Each row comes from the steps of one path. Every step used is in the known rows, and no mark comes twice. Write the path behind each row, first mark first.
Known rows
D E N: [25,12,12,15,24,-4,12,24,6,16,-6,36,5,-7,1,-1,-2,25,-8,18,-6]
E D N H W: [30,0,3,68,0,-7,4,5,6,24,-31,28,23,20,11,10,3,-37,-20,27,-4]
E N: [22,0,13,12,-4,8,-5,5,-4,-4,-5,42,-12,-27,1,-4,-4,12,16,12,-5]
N H: [20,1,3,29,15,-5,-7,-8,-1,5,-31,0,-13,13,6,8,-3,27,-6,-3,1]
G H N: [36,10,-15,36,-18,5,-12,-7,-26,16,-26,-3,18,-8,13,1,-8,-8,9,10,0]
E H: [28,-1,15,10,55,-5,-13,-6,-9,-1,-3,-10,-22,-17,4,-1,-3,-23,26,-7,-3]
D H W: [-45,3,-24,23,28,-8,8,15,-2,21,-21,34,-1,15,1,9,-2,-41,-44,0,-1]
W H N E D: [51,6,13,51,28,-3,-10,-23,-13,26,-15,5,3,7,28,29,-7,21,-16,20,8]
W H: [11,5,6,0,33,-1,2,-8,-1,10,0,9,-15,-10,18,18,0,32,10,-4,9]
E N D H W: [-16,2,-8,65,0,8,3,16,-3,22,-26,53,-22,-10,8,3,-2,6,-31,21,-8]
G H: [5,7,-9,8,-2,-3,-1,4,-18,9,-13,-10,6,-13,3,-4,-5,-1,14,-1,0]
E H D: [1,1,13,40,51,-5,-11,-20,-10,8,-14,3,-33,-3,4,6,-3,-32,-12,3,-7]
H D N: [-19,7,-7,64,2,2,29,-12,2,21,-21,36,9,15,-1,4,-2,-27,-27,30,-1]
N D E H: [11,7,3,59,46,-5,9,11,4,29,-13,-19,-10,12,13,2,3,23,-25,13,-6]
E D N: [23,0,10,50,-1,-3,11,5,10,17,-3,15,40,14,5,-3,4,-34,-5,29,0]
N D E: [-5,8,-7,52,9,-1,17,15,10,29,-12,-11,3,23,10,3,5,38,-40,17,-4]
W H N: [43,7,0,30,16,7,-9,-19,-10,18,-12,14,-4,-4,28,24,-4,23,5,6,9]
W H N E: [49,8,6,40,33,0,-2,-23,-15,21,-17,6,-6,-2,25,27,-10,30,-4,15,10]
E N H D: [17,3,14,61,4,4,-8,-12,-6,8,-37,55,-34,-5,5,8,-7,28,-20,18,-7]
N D: [-10,-1,-8,47,-13,7,4,0,3,14,-10,-14,-9,11,10,0,4,25,-27,11,-2]
H D N E: [-14,8,-2,74,19,-5,35,-16,-4,23,-26,27,6,18,-3,8,-9,-20,-36,37,-1]

Write each row's path
[-8,17,-3,47,7,-5,10,4,-17,29,-27,29,-2,-3,4,4,-7,7,-25,20,-8]  G H D E N
[-5,13,-10,67,12,-7,27,-8,-22,27,-33,11,9,1,1,3,-12,-17,-14,29,-1]  G H D N E
[36,6,-4,60,9,12,-7,-19,-8,28,-19,5,-9,2,33,24,-1,41,-10,14,8]  W H N D
[55,13,9,38,62,-8,-4,4,-4,24,-15,0,9,6,12,6,-4,-7,-3,11,-4]  D E H N
[-18,1,4,50,36,-20,4,3,-6,26,-18,8,7,27,2,15,-7,-30,-59,21,-3]  N E D H W
[12,-2,20,34,17,-15,-1,-7,-5,11,-5,-16,8,17,1,8,-5,-3,-32,21,-2]  N E D
[0,3,1,64,7,-4,-13,-2,2,28,-13,15,35,34,11,7,0,-30,-47,21,2]  E D H N
[-7,4,-23,7,-11,-4,-5,11,-23,14,-26,11,-7,-18,8,7,-4,-32,1,0,-9]  G H W
[33,15,-19,71,-12,4,-1,3,-19,36,-32,-11,20,7,19,4,-5,17,-15,21,-3]  G H N D E
[29,-1,4,34,-1,3,-14,4,-8,5,-39,60,-35,-20,8,11,-6,9,-3,11,-11]  E N H W
[-46,2,-28,65,7,0,11,14,1,32,-26,13,-11,21,10,8,2,-9,-58,11,-3]  N D H W
[-10,13,-14,58,-4,-1,22,-5,-17,25,-29,18,13,0,3,-1,-7,-23,-7,22,-1]  G H D N
[30,7,3,47,31,-6,39,3,-2,14,-14,12,25,2,-5,-2,-9,-14,14,31,5]  D N E
[-9,3,0,64,8,9,6,11,1,18,-18,39,-14,-7,6,-5,-2,25,-21,21,-3]  E N D H
[31,11,5,34,28,-8,5,23,2,22,-33,50,-11,0,8,11,-3,24,-21,16,-11]  D E N H W
[62,2,9,40,42,3,-25,-17,-16,6,-16,-4,-9,-12,13,3,-6,-32,21,4,-3]  E H N
[-25,1,6,42,20,-11,-5,7,8,22,-3,9,25,31,4,3,3,-23,-43,11,2]  E D H
[7,2,19,47,64,-15,1,-22,-18,11,-18,-9,-32,2,0,11,-13,-16,-22,14,-5]  N E H D
[0,10,6,59,46,-5,30,-20,-5,29,-20,28,-11,5,15,24,-6,15,-18,26,9]  W H D N E
[-31,-1,-7,42,11,-12,-7,11,4,26,-13,25,15,27,6,11,3,-50,-57,12,-5]  E D H W
[-11,2,13,50,42,-20,6,0,-3,22,-11,-6,14,30,-1,8,-7,-9,-46,20,2]  N E D H
[36,10,-12,79,-10,9,0,-2,-1,33,-24,0,19,23,20,8,-1,21,-38,27,-3]  H N D E
[41,5,3,53,60,-10,26,3,-11,16,-25,17,4,-12,1,3,-10,-48,17,27,-2]  D N E H W
[11,-1,-12,30,3,-6,-10,-1,-5,10,-42,22,-26,9,11,18,-3,-4,-25,-2,-7]  N H W
[38,1,16,36,7,3,-11,-1,-4,0,-29,42,-25,-16,5,2,-6,35,9,10,-4]  E N H
